Each row was made from one walk, in order. Every step used is in the known rows, and no mark comes twice. Write each row's walk.
Known rows:
mure > kunab > viser > kogop: -122 11 -19 48 -70 202 163 -139 128 112 41 -115 -19 -3 -8 91 -84 -23 78
 -113 252 -17 68 -21 -109 -83 -61 91 34 -67 -203 -34 64 217 -11 52
selig > fimam > viser > kogop > beku > rufari: -69 63 405 -52 231 353 155 166 31 83 -6 -92 -59 101 -126 -77 235 53 100
 28 -107 -539 -58 -371 -216 -288 273 -165 197 84 215 92 35 -194 -224
 -164
viser > kunab: 23 -103 106 -79 16 30 -246 -67 19 -26 -107 -130 79 43 -123 -5 -32 -8 -92
 142 58 -102 -108 -46 -18 -7 17 -74 -108 -20 48 14 20 39 -31 -78
kogop > beku > rufari: 42 -12 174 -104 -48 -14 -111 -49 -11 15 -52 10 4 54 -1 -196 89 109 36
 127 -57 -104 14 -108 -32 -96 189 -109 45 48 279 107 18 -199 -121 -187
bepo > kikuluk > zulupim: 43 67 -2 -206 -39 -232 -327 -7 73 -120 64 -76 -102 -239 123 -77 81 101
 -70 270 -133 130 -139 -70 -153 157 -183 70 -159 -88 169 -25 -52 152 30
 60
gomig > bepo > kikuluk: 18 49 9 -78 68 -120 3 91 -56 -46 -13 66 -106 -28 68 74 114 82 -75 188
 -99 85 56 16 -125 60 -166 120 -73 -6 -53 73 60 -42 -15 -70
gomig > bepo > kikuluk > zulupim: 132 163 -83 -168 33 -254 -101 -14 67 -112 94 -35 -12 -40 196 -88 102 48
 -51 301 -208 199 -45 72 -216 57 -242 167 -112 -86 32 33 42 116 56 46
zulupim > kikuluk > bepo > mure: -48 60 164 151 26 -163 -54 -4 -4 -58 -30 173 -112 58 -156 -134 143 7
 -108 195 9 6 -233 27 94 -34 -153 234 48 -16 255 -106 -80 -70 63 -79
mure > kunab > viser > fimam: -83 -136 2 82 -153 -26 -23 -69 181 22 160 72 -25 -87 7 175 -107 103 113
 -113 195 232 195 59 -36 224 58 -29 10 66 -347 -168 47 178 97 79
mure > bepo: 1 -68 -115 33 98 -13 -211 182 -167 76 -76 -136 -111 -50 -42 -51 -67 95 2
 11 -186 155 3 -131 55 -7 111 -187 -25 -6 24 -22 -50 -89 -8 57
kikuluk > zulupim: 129 50 7 -148 -106 -130 -226 -70 7 -30 61 -106 -76 -40 54 -122 21 11 47
 225 -97 176 -133 20 -135 44 -26 -40 -54 -59 146 -65 -5 210 -15 17
zulupim > kikuluk > bepo: -72 6 99 40 61 -118 -155 62 -74 70 -39 -18 -38 72 -211 -310 163 47 -35
 312 -49 78 -180 -87 39 -127 -13 67 110 -23 206 -54 -35 -66 60 -92
bepo > mure > kunab > viser > kogop > beku > rufari: -70 114 106 69 -91 162 290 -287 306 -36 31 74 76 55 100 9 -27 -4 25 -207
 221 -250 74 20 -23 -126 -82 233 46 -20 68 27 41 -25 -42 -23
selig > fimam > viser > kogop > beku: -115 43 370 29 288 375 244 135 -51 86 62 -88 -318 115 -140 8 213 -190 24
 -37 -105 -477 -56 -413 -241 -230 100 -85 184 103 161 -35 83 12 -231
 -106
viser > kogop > beku > rufari > mivegi: -81 101 134 -60 -114 209 276 -22 -92 -54 -138 -71 -180 41 65 -283 263
 -53 113 79 -158 -329 -93 -199 -100 -259 87 -237 65 29 135 300 107 -44
 -65 -220
kunab > viser: -9 5 0 47 -111 -18 -58 -124 -117 63 -37 -68 28 -29 -196 131 -26 -18 19
 -46 161 65 98 35 -73 48 -8 117 -56 -53 -122 -77 -16 -9 -47 -38
kogop > viser: -1 -75 -65 -87 -16 3 38 29 -116 30 27 -56 -65 -4 20 121 -62 2 113 0 -21
 -7 92 40 -63 -66 -20 -41 42 163 56 75 -1 -83 -84 -148
beku > kogop > viser: 66 -70 -190 20 -23 235 222 -34 -83 69 40 -142 0 19 40 222 -136 128 109
 90 17 -198 97 -97 109 -48 -71 14 -53 159 55 178 143 -33 -51 -237
bepo > mure: 51 -12 169 58 -86 -71 -23 -25 -53 -94 -41 168 -227 -46 -32 204 29 12 -47
 -16 80 -4 -86 81 2 121 -86 82 -106 32 117 -63 -27 28 -83 -76
kikuluk > bepo: -80 -134 18 -27 20 6 -78 153 -19 -12 -51 -26 -83 73 -154 -256 57 -14 -12
 98 -19 146 -89 36 47 127 -19 -19 -19 -102 159 -4 -18 2 35 2
kunab > mure > bepo: 15 -67 -146 -24 23 -161 -69 179 -383 149 -116 -76 47 1 3 -56 31 -13 91
 50 -242 206 -54 82 72 -24 104 -170 -2 -62 37 -7 -93 -128 -27 81
kogop > viser > kunab > mure: 14 -91 -114 -207 22 -92 67 -63 -184 22 -68 -134 309 101 15 49 -21 -155
 75 54 -38 -105 -29 233 -3 -144 -69 -1 -13 51 50 139 -31 -148 -40 -95
fimam > viser > kunab > mure: 46 -138 167 -90 56 -82 -86 7 -188 74 -175 6 207 26 -160 56 93 -82 -122
 84 -65 -164 -268 0 -67 82 134 24 55 -18 95 28 -51 -17 -62 -25
mure > kunab > viser > kogop > beku > rufari: -93 63 53 -22 -36 227 188 -231 240 101 35 -105 145 84 58 -140 -13 44 87
 -101 155 -182 113 -95 -89 -223 72 69 120 -40 20 87 75 -20 -49 -26
kikuluk > bepo > mure > kunab > viser > fimam > selig: 26 -8 28 161 -67 -23 221 59 426 -153 192 332 1 -24 -105 28 -212 -109 -88
 -329 364 309 124 308 250 315 -100 10 -56 -18 -227 -239 -29 72 233 229
zulupim > kikuluk: 39 71 195 41 -24 -144 -210 -64 -178 111 -29 0 -97 -14 -127 -22 125 105 9
 316 -4 -4 -134 -152 -71 -205 65 6 105 83 114 -61 -8 -11 -60 -189
mure > kunab > viser > fimam > selig: 104 -4 60 52 -119 2 80 1 259 33 179 168 2 -96 -66 172 -232 -5 14 -187
 343 297 226 124 76 159 131 -202 -3 66 -385 -193 34 131 103 109
beku > kogop > viser > fimam > selig: 237 -24 -155 3 -13 181 351 147 112 44 214 39 -11 -64 -17 263 -347 74 112
 15 190 -37 184 -65 217 26 -37 -313 -113 283 -109 89 193 -74 42 -248
beku > kogop > viser > kunab > mure > bepo > gomig: 25 -9 -653 -40 179 84 -118 57 -160 24 -65 -226 401 79 148 -140 -239 -16
 -17 -94 -157 -205 48 -116 375 -173 -97 -7 -58 -57 95 234 -35 -158 38 14
mivegi > rufari: 64 0 58 -33 73 -37 -72 72 -221 160 -140 -54 -34 12 -96 -21 72 -42 -18
 127 -105 27 -20 -12 -217 -62 197 -210 -99 -12 268 49 151 -75 -189 -157
gomig > bepo: 105 33 35 -8 8 -26 79 18 -117 51 -15 25 -71 172 -3 39 51 -5 22 147 -49
 132 56 110 -110 -42 -4 -4 4 23 -58 41 109 8 -76 -116
mure > kunab: -48 -110 162 -3 -86 52 -115 -9 49 52 11 27 -141 0 104 35 24 95 15 52 22
 150 8 22 -22 81 180 -67 82 39 -50 -32 14 212 -39 33
kogop > viser > fimam > selig: 165 -23 -29 -105 -19 -40 159 205 77 -17 190 122 -109 -97 -51 167 -264
 -38 103 -80 156 131 182 59 45 -12 20 -363 -11 300 -106 -13 57 -122 4
 -136

Write each row's walk:
-40 14 90 175 -167 -5 38 -241 123 -57 24 178 -43 -27 39 267 -29 -13 -56
 -226 225 72 78 202 23 177 -37 280 -16 -42 -162 -139 -61 143 31 122 => bepo > mure > kunab > viser
126 55 136 150 -152 -62 178 -52 319 -108 187 352 -73 -123 -22 336 -245
 -46 -64 -312 397 222 171 226 148 234 -14 -45 -71 88 -332 -231 6 106 117
 133 => bepo > mure > kunab > viser > fimam > selig
61 -17 -179 -219 239 -289 -378 101 -48 -60 -96 -173 293 -204 87 -141 50
 29 -234 155 -414 -3 -328 -125 -82 142 -52 76 -55 -147 163 1 -161 -49
 145 281 => fimam > viser > kunab > mure > bepo > kikuluk > zulupim
-8 -57 228 93 -130 -16 -21 -74 111 -70 22 219 -217 -23 159 188 30 58 -64
 -65 85 84 -51 129 49 154 35 69 6 37 2 -86 -37 205 -23 64 => bepo > mure > kunab
-51 -90 51 171 -202 -79 71 -130 254 -109 172 251 -99 -104 56 340 -111 61
 39 -244 263 179 139 177 13 307 -94 133 -60 79 -290 -222 -7 159 95 90 => bepo > mure > kunab > viser > fimam
-39 185 -4 189 75 189 591 -334 233 -46 142 115 -111 273 148 101 -27 -293
 -52 -225 158 -130 163 117 -107 -202 -320 413 84 -21 -107 -33 175 134
 -12 21 => gomig > bepo > mure > kunab > viser > kogop > beku
-154 -156 -43 179 -104 -61 114 -27 360 -148 170 229 -36 -19 -21 31 -85 0
 5 -251 213 256 101 245 127 392 -154 185 -34 -34 -200 -219 -30 125 234
 203 => kikuluk > bepo > mure > kunab > viser > fimam
-110 164 6 17 -150 215 349 -187 -77 -41 -138 -125 2 44 -30 -199 203 -118
 114 -72 -22 -335 27 -132 -114 -249 15 -36 49 -49 -32 236 99 -112 -16
 -178 => kunab > viser > kogop > beku > rufari > mivegi
32 -96 72 -147 -34 -113 -99 -62 -185 33 -142 -91 228 97 -80 -32 72 -106
 1 151 3 -27 -169 161 11 -21 20 -43 -81 -84 53 33 -25 -6 -40 -47 => viser > kunab > mure
-23 -83 386 1 222 218 -194 115 -22 2 -81 -120 49 85 -242 110 164 -7 -84
 30 -79 -375 -104 -198 -136 -15 252 -93 51 24 -43 -47 -41 -40 -98 -5 => selig > fimam > viser > kunab
-112 124 -79 36 82 -165 -439 122 -37 5 -31 82 -83 12 -138 -504 111 15
 -107 166 -17 68 -151 -220 146 -129 -53 120 136 -99 281 -39 -130 6 9 -24 => zulupim > kikuluk > bepo > gomig
31 6 -33 212 -100 -90 287 -149 260 -101 216 290 -24 84 123 335 -93 4 51
 -204 189 234 246 322 -49 206 -154 221 -18 81 -419 -178 88 124 132 71 => gomig > bepo > mure > kunab > viser > fimam
35 59 -220 -152 126 -229 -418 147 17 -96 36 -169 -58 -260 174 -165 -17
 160 -91 177 -341 215 -94 -159 -53 110 -127 -44 -144 -108 119 -37 -114
 30 113 221 => mure > bepo > kikuluk > zulupim
-103 65 47 136 -103 165 276 -209 187 -15 46 61 -94 -16 26 245 -87 -66 2
 -228 315 -75 18 88 -49 9 -206 252 -26 -55 -150 -95 26 210 0 60 => bepo > mure > kunab > viser > kogop
-31 97 -2 -55 -14 164 197 -175 60 95 -19 -161 136 73 -117 -140 -22 -5 89
 -41 148 -261 69 -132 -123 -259 -41 80 -4 -39 118 108 77 -190 -106 -187 => kunab > viser > kogop > beku > rufari
212 145 40 194 -69 -52 392 -62 316 -110 228 380 18 73 47 326 -224 -107
 -55 -269 334 287 263 373 67 133 -84 37 -36 88 -439 -181 94 67 137 91 => gomig > bepo > mure > kunab > viser > fimam > selig
-31 -32 391 53 125 166 -71 219 -172 65 -36 3 -174 10 -191 165 223 38 16
 1 -119 -228 -43 -184 -170 35 300 -116 125 77 -21 -83 -56 -20 -161 -9 => selig > fimam > viser
79 -113 -196 -26 61 284 104 -130 65 8 -19 -280 241 91 -18 160 -194 80 -6
 130 49 -363 32 -100 151 -97 -113 39 -117 114 40 215 150 -42 25 -232 => beku > kogop > viser > kunab
39 69 -277 -199 65 -377 -273 149 -193 -25 -2 -113 110 -202 210 -175 89
 40 11 193 -398 295 -153 52 -43 92 -129 -21 -116 -181 136 -21 -151 -2
 109 252 => kunab > mure > bepo > kikuluk > zulupim
-167 111 51 41 -177 268 364 -237 94 -39 -79 -78 18 52 131 -202 204 -64
 120 -125 -20 -258 68 -71 -86 -211 124 -35 155 -46 -122 221 93 65 51 -24 => mure > kunab > viser > kogop > beku > rufari > mivegi
-70 -46 -162 -105 95 -258 -165 261 -331 43 -114 -35 5 -197 94 -7 101 79
 -24 83 -289 176 -51 -5 61 87 -54 -49 -83 -110 42 31 -136 -187 33 130 => kunab > mure > bepo > kikuluk
-12 55 202 -21 -182 39 58 -43 -167 -101 -164 48 -123 28 68 -243 324 6 58
 82 -234 -176 -24 -92 -17 -99 254 -216 92 38 119 235 30 -115 -32 -161 => kogop > beku > rufari > mivegi
23 -144 -61 -36 226 -70 -177 140 -236 108 -207 -106 239 -2 -119 -18 9
 -27 -149 -15 -256 -66 -222 -101 26 16 189 -91 50 -43 56 15 -106 -162 17
 117 => fimam > viser > kunab > mure > bepo
-47 35 -298 11 128 -72 -495 239 -149 0 -75 -18 -135 -91 41 -235 -104 62
 -90 -123 -135 147 37 -275 147 -15 82 -140 -2 -73 85 -18 -137 -32 -64
 116 => mure > bepo > gomig
-43 51 -321 -58 62 -212 -347 247 -356 62 -92 27 6 -47 92 -257 -13 -48 4
 -109 -184 202 -22 -60 173 -36 82 -141 23 -141 95 4 -177 -63 -67 167 => kunab > mure > bepo > gomig
-42 -4 -530 -134 195 -147 -307 143 -205 -12 -75 -142 305 44 119 -221
 -174 -139 -9 -170 -204 -37 57 4 203 -204 -47 -64 24 -46 98 119 -174
 -214 -10 131 => kogop > viser > kunab > mure > bepo > gomig
-115 -118 126 103 -42 20 30 43 225 -123 7 195 -128 59 64 -110 53 -2 -91
 -64 45 162 -93 218 157 240 -41 135 31 -73 88 -76 -60 158 104 164 => kikuluk > bepo > mure > kunab
-64 -37 30 85 -132 45 -70 -162 60 65 7 -21 39 -11 -15 121 -22 31 12 -104
 156 140 136 91 -33 83 109 133 47 -57 -214 -94 -15 149 24 122 => mure > kunab > viser
80 -115 -471 -30 161 144 166 -4 -171 110 -83 -299 434 139 75 69 -200 8
 53 53 -213 -199 11 21 268 -177 -63 -61 -77 22 24 212 50 -216 93 -47 => beku > kogop > viser > kunab > mure > bepo
